Every row comes from one small tree of marks. The marks that hang from a mark follow it in brackets, in the order of their numbers. Every link used is in the known rows. Which tree was each row made from?
Known rows
z147[z408[z727]]: [12.2,-6.1,15.9,10.9,14.4,-12.3,26.9,22.9,14.6,10.0,46.2,10.2,-2.7,3.8,-8.8,18.9,-17.8,-16.6,28.2,-7.1,13.0,-15.1,7.0,-21.3,-4.2]
z408[z727[z918]]: [-9.2,-15.6,7.7,12.8,4.3,-14.3,14.3,23.0,14.1,3.7,48.4,7.8,-2.8,25.4,-16.4,-8.5,-19.3,6.2,-0.6,11.7,-15.4,-34.6,5.3,-24.2,-3.9]
z938[z727]: [-14.9,-12.0,33.1,-17.2,4.8,-1.5,8.1,12.8,9.6,10.5,40.4,12.1,6.9,11.6,-23.1,-14.5,-8.9,-16.6,28.7,-18.2,-1.1,-8.2,17.6,-31.6,-6.9]
z408[z147 z727[z128]]: [30.4,-19.3,17.4,18.0,1.9,-8.6,2.4,33.7,26.2,38.4,32.0,0.2,-10.2,13.1,-37.0,-12.9,-34.4,-13.7,30.7,9.2,14.9,-59.5,4.0,-32.9,-5.0]
z128[z727[z408 z938]]: [-13.1,-21.4,-34.9,-39.1,17.9,0.2,38.9,-33.7,25.1,39.8,44.5,1.2,-17.8,1.1,-14.3,-46.5,-22.6,-16.3,10.5,10.1,-1.3,-22.8,7.6,-43.6,26.7]
z408[z727]: [1.6,-11.9,19.3,10.4,16.7,-31.6,24.8,25.2,16.3,1.8,37.8,7.5,-2.7,2.3,-33.8,3.6,-26.3,-0.8,22.7,-6.0,4.9,-17.8,8.5,-17.4,-9.8]
z938[z727[z128 z408[z147] z918]]: [24.7,-15.7,5.8,-31.7,-5.6,35.9,-32.0,-9.8,26.1,60.7,30.6,17.1,-12.4,26.5,-1.5,-43.6,1.2,-24.5,14.7,32.8,-16.6,-69.7,18.4,-57.1,13.8]
z727[z128]: [12.6,-26.8,-1.7,-17.6,7.0,-10.1,0.2,25.1,3.4,9.7,32.3,2.0,-9.1,7.2,-31.4,-20.3,-15.3,-17.0,19.0,9.3,-0.1,4.9,-0.6,-32.3,1.8]
z408[z147 z727[z918] z734]: [-5.3,-2.0,30.3,23.4,-0.7,-8.6,19.8,36.5,24.2,44.4,35.3,-2.3,-9.9,38.1,-38.0,6.1,-29.7,12.8,23.4,28.3,-15.9,-51.9,7.7,-26.8,-3.0]
z727[z128 z408[z734]]: [28.0,-18.8,-13.1,-27.3,16.0,-2.9,21.9,6.8,11.2,38.3,9.6,2.5,-21.6,4.0,-43.3,-9.6,-11.3,-12.5,15.6,35.1,-7.4,-9.5,-1.0,-46.8,11.4]
z408[z727[z938] z734[z674]]: [-25.6,-14.5,12.4,-16.6,21.4,-16.6,42.6,45.6,13.0,50.2,32.9,-5.4,-18.5,29.0,-56.4,-10.8,-58.4,5.7,-9.4,13.5,-18.9,-13.6,4.1,-40.6,-14.1]
z727[z408[z147 z734] z918 z938]: [-9.6,2.2,-23.6,-30.4,4.2,27.0,22.4,-4.2,15.1,70.9,27.5,-16.3,-23.7,37.8,-22.2,-26.2,-7.1,-3.8,17.9,42.3,-37.9,-32.7,14.9,-53.9,17.7]
z938[z727[z408 z918]]: [-1.0,-5.8,3.7,-37.1,3.9,21.4,-3.3,-21.5,16.9,28.6,35.6,23.6,-5.0,18.2,2.5,-30.3,13.2,-12.6,-0.6,8.6,-22.8,-25.7,21.2,-45.8,8.9]
z727[z128 z918]: [1.8,-26.5,-17.0,-17.2,-1.4,12.8,-8.9,24.1,-0.7,8.9,36.8,6.7,-18.2,25.1,-13.9,-32.3,-8.3,-13.3,1.1,21.3,-15.1,-7.9,2.5,-40.5,1.3]
z128[z727]: [-26.1,-22.7,11.4,-3.0,11.9,-25.2,25.8,-0.1,17.7,5.8,54.4,2.0,-10.5,-3.2,-17.3,-26.3,-32.1,-13.5,22.7,-9.6,18.1,-14.0,-4.8,-24.6,-1.1]
z727[z128 z408[z147 z734] z918]: [28.9,-7.1,-14.2,-20.0,-0.9,19.8,-1.4,13.3,19.8,62.5,16.1,3.5,-29.1,29.6,-21.4,-23.8,-6.1,-13.6,13.7,52.9,-17.6,-49.3,3.3,-50.4,10.3]
z147[z408]: [7.7,-6.5,8.6,2.1,12.0,-7.1,25.0,7.8,-0.2,-3.5,43.0,4.2,-9.8,1.5,2.3,2.8,-4.1,-33.7,36.0,-11.7,10.4,11.5,5.4,-27.3,-4.2]
z734[z408[z727]]: [8.9,-14.1,26.8,22.7,37.5,-20.9,30.1,6.7,24.4,17.8,31.4,3.2,4.7,-17.1,-33.5,-14.9,-29.1,-9.8,9.7,-5.0,4.8,-12.4,16.5,-30.1,-11.6]
z128[z727[z408 z918 z938]]: [-37.5,-21.9,-47.4,-39.2,6.0,15.1,27.6,-32.6,21.6,45.0,52.8,9.8,-18.8,27.4,1.5,-48.2,-17.0,-11.4,-11.0,24.5,-19.8,-38.2,6.5,-45.3,25.1]

Write each row's tree
[-6.0,-29.1,10.8,-32.4,-11.1,18.5,-27.5,21.7,5.2,30.1,44.5,28.2,-7.9,26.3,-20.4,-36.0,-7.8,-12.9,-2.6,16.6,-21.1,-26.6,12.1,-45.4,2.7] -> z938[z727[z128 z918]]
[-8.4,-2.2,1.1,-3.4,12.7,3.7,27.3,-14.7,34.9,59.1,31.9,2.2,-30.0,23.5,-10.4,-27.0,-20.6,-7.3,20.2,40.1,-0.9,-69.6,2.4,-37.0,11.8] -> z128[z727[z408[z147 z734] z918]]
[-3.8,-4.9,29.3,28.2,32.3,3.2,9.7,26.0,35.0,43.5,29.9,3.7,-14.8,22.6,-2.7,-44.5,-36.1,-28.2,-8.1,12.7,-6.0,-66.4,19.8,-45.9,-26.6] -> z734[z408[z147 z727[z918]] z674]
[-27.0,-15.6,-27.1,-38.1,15.4,-7.0,52.7,-15.8,24.8,55.0,35.8,-4.2,-21.4,6.3,-37.7,-29.9,-36.7,0.5,8.9,27.9,-9.3,-12.9,6.4,-46.0,26.1] -> z128[z727[z408[z734] z938]]
[-14.4,-33.9,-27.6,-27.7,-1.0,6.1,-0.3,28.9,7.7,40.3,51.0,8.6,-9.3,24.9,-29.9,-26.1,-28.4,-2.3,-16.6,31.3,-31.1,-29.8,7.7,-48.1,12.2] -> z408[z727[z128 z918 z938]]
[-21.0,-30.5,-16.4,-30.6,-0.5,3.9,14.3,41.1,9.1,58.7,41.1,3.3,-17.9,33.8,-53.0,-10.3,-34.7,11.1,-17.2,51.9,-41.9,-25.3,2.9,-42.0,13.1] -> z408[z727[z128 z918 z938] z734]
[5.2,-22.0,23.3,-5.9,20.6,-21.9,21.7,57.9,19.9,42.6,13.8,9.3,-24.8,20.6,-55.5,-12.6,-50.3,-6.3,-8.6,23.8,-5.7,-31.7,-3.6,-44.1,-22.3] -> z408[z727[z128] z734[z674]]
[-17.5,-9.2,-33.7,-30.8,-0.4,17.5,21.3,-27.3,30.3,62.4,49.7,-1.3,-22.0,33.2,0.6,-54.1,-21.3,-15.9,7.8,28.3,-6.9,-72.3,15.2,-49.5,21.0] -> z128[z727[z408[z147] z918 z938]]
[6.7,5.0,0.4,-7.1,6.5,15.8,22.7,2.1,21.6,47.4,19.4,-5.8,-20.7,30.2,-11.9,-5.3,-3.7,-3.9,28.5,33.1,-17.9,-39.1,8.0,-41.7,7.9] -> z727[z408[z147 z734] z918]
[8.5,-36.5,-3.9,-5.6,31.0,-1.8,18.5,14.2,21.4,53.3,32.3,-1.4,-1.8,-10.1,-46.4,-31.7,-42.6,-18.2,-15.0,19.3,-9.9,-18.2,20.0,-48.0,9.9] -> z734[z408[z727[z128 z938]]]
[2.0,-3.4,32.0,17.6,35.0,0.4,13.4,19.5,21.2,33.0,17.4,-12.4,-18.9,13.7,-12.1,-53.1,-33.4,-43.6,20.1,-4.5,9.6,-27.2,25.0,-44.0,-27.4] -> z734[z408[z147] z674]
[9.2,-0.4,44.2,26.7,9.9,-25.5,36.4,35.3,26.2,36.3,30.9,-6.8,-5.5,11.3,-53.9,18.8,-40.3,8.3,42.1,12.0,5.1,-47.7,6.1,-21.0,-9.5] -> z408[z147 z727 z734]
[-2.9,-21.1,-33.1,-52.6,21.2,14.8,24.4,17.5,8.2,69.1,9.6,-2.1,-33.8,26.5,-41.8,-40.8,-35.2,-18.3,-13.7,37.5,-26.2,-11.8,2.9,-66.0,7.2] -> z727[z128 z408[z734[z674]] z938]
[8.5,-15.7,21.9,0.3,14.8,-7.1,22.4,53.2,20.2,45.1,19.1,14.3,-25.7,16.8,-33.1,4.3,-45.6,-22.6,-1.7,26.5,4.0,-21.9,-7.4,-43.7,-10.0] -> z147[z408[z727[z128] z734[z674]]]
[-2.7,-13.3,27.9,17.2,47.0,-20.5,20.9,20.7,26.2,26.1,19.2,8.0,-7.4,-2.5,-22.3,-31.7,-42.8,-27.2,-13.8,-5.0,5.0,-23.8,16.6,-41.0,-28.3] -> z734[z408[z727] z674]
[19.4,-17.8,21.3,0.4,14.9,-7.5,19.8,41.9,17.7,44.7,32.8,17.2,-12.0,2.9,-42.3,21.9,-30.1,-8.9,20.0,26.4,-1.4,-14.6,-1.5,-33.0,2.8] -> z147[z408[z727[z128] z734]]
[2.2,-24.6,-57.7,-54.1,2.2,28.3,-3.9,-8.0,1.6,44.5,28.8,7.2,-21.4,24.3,-11.4,-48.8,-2.5,-17.5,-20.9,40.7,-36.7,-21.4,7.3,-56.4,29.1] -> z727[z128 z408 z918 z938]
[-15.9,-14.7,-23.6,-16.8,13.6,1.2,21.7,-29.0,27.2,25.7,47.9,15.8,-19.5,18.1,8.5,-41.7,-9.9,-18.5,-3.5,21.0,0.4,-41.8,4.9,-32.1,17.9] -> z128[z727[z408 z918]]
[17.1,-5.6,0.3,0.9,12.0,-6.0,27.6,-29.0,38.4,35.8,35.6,2.4,-15.0,2.0,-5.7,-37.6,-18.3,-24.4,35.9,4.1,26.8,-58.8,5.8,-33.9,8.1] -> z128[z727[z408[z147]]]
[-16.3,-7.4,-9.2,-24.6,14.8,1.5,44.9,-13.5,34.9,77.8,35.6,-11.1,-22.1,8.7,-36.8,-30.0,-40.5,-4.5,32.7,28.2,-5.8,-50.6,6.7,-49.5,19.6] -> z128[z727[z408[z147 z734] z938]]
[35.9,-12.4,19.4,-26.2,0.8,17.1,-12.5,-6.2,23.7,57.6,24.1,17.8,-7.6,7.2,-21.3,-31.8,-8.2,-31.8,29.8,14.1,9.3,-60.7,22.2,-53.3,10.1] -> z938[z727[z128 z408[z147]]]
[-0.4,-31.0,1.4,-22.3,11.2,-10.6,30.0,43.7,12.5,56.0,36.9,0.2,-13.8,13.4,-72.9,1.1,-52.2,8.1,2.7,32.7,-21.4,-13.6,1.1,-44.5,11.0] -> z408[z727[z128 z938] z734]
[15.9,-19.5,-4.9,-46.7,4.0,32.9,-22.4,-9.8,18.2,45.6,31.6,35.0,-9.6,18.0,-11.2,-33.0,10.6,-23.1,-5.8,23.9,-22.3,-37.4,15.1,-54.3,16.1] -> z938[z727[z128 z408 z918]]
[16.2,-17.8,-42.5,-35.9,-2.9,45.0,-7.2,-8.8,14.6,68.6,33.7,-5.1,-27.0,34.0,-11.7,-55.1,-7.3,-23.3,6.1,41.9,-25.8,-53.1,15.0,-63.6,23.6] -> z727[z128 z408[z147] z918 z938]
[4.4,6.2,38.7,-20.5,17.0,8.9,16.6,7.0,31.4,70.5,7.8,8.2,-19.8,21.3,-25.5,-29.3,-24.0,-22.0,25.1,10.3,-3.4,-55.3,24.2,-53.6,-6.0] -> z938[z727[z408[z147 z734[z674]]]]
[-7.7,-0.6,32.4,9.6,23.8,-17.0,35.4,43.9,17.6,34.2,27.1,8.0,-23.6,16.1,-25.0,15.1,-36.3,-17.0,8.9,6.6,5.1,-13.3,0.9,-37.3,-20.4] -> z147[z408[z727 z734[z674]]]
[-17.9,-34.2,-36.7,-38.1,-4.6,20.5,-3.2,23.6,-4.6,29.6,47.6,1.9,-19.5,36.0,-20.0,-44.7,-15.1,-13.9,-14.8,28.3,-29.6,-5.6,2.0,-49.4,16.6] -> z727[z128 z918 z938]
[7.6,4.4,16.7,-21.1,-1.7,30.7,-6.0,-18.2,25.1,44.1,36.1,16.5,-7.2,22.4,4.7,-30.7,7.0,-21.3,21.7,12.5,-11.2,-60.0,25.8,-45.7,10.9] -> z938[z727[z408[z147] z918]]
[-19.9,-19.8,3.0,-2.8,40.1,-6.9,28.0,20.3,20.0,39.8,30.8,-1.5,-4.6,12.7,-29.8,-44.9,-55.3,-19.3,-17.7,-1.3,-11.4,-20.7,21.2,-51.1,-14.4] -> z734[z408[z727[z938]] z674]
[-12.1,-7.8,23.3,-1.8,12.5,-2.9,37.4,48.4,22.4,72.7,26.6,-14.3,-22.8,34.6,-55.4,-15.5,-61.9,-2.6,17.1,16.6,-13.8,-46.0,14.1,-48.8,-17.0] -> z408[z147 z727[z938] z734[z674]]
[-7.9,-12.1,-49.6,-46.1,2.5,24.1,18.4,-16.6,5.7,36.4,38.6,-4.9,-18.4,25.4,-4.1,-34.5,3.9,-14.0,-6.0,20.4,-31.7,-7.4,15.9,-47.8,19.7] -> z727[z408 z918 z938]
[30.3,-14.5,30.9,13.1,8.5,-12.5,17.8,50.1,24.7,56.6,22.1,-5.0,-11.1,13.0,-62.2,5.8,-45.0,-1.6,37.4,33.0,2.7,-46.5,-2.6,-36.5,-5.4] -> z408[z147 z727[z128] z734]
[-27.5,-8.4,-6.7,-17.2,0.7,11.9,34.9,30.0,9.0,52.8,55.1,4.6,-11.5,26.4,-24.1,13.7,-23.8,4.5,0.0,30.6,-33.4,-10.8,6.9,-31.0,18.3] -> z147[z408[z727[z918 z938] z734]]
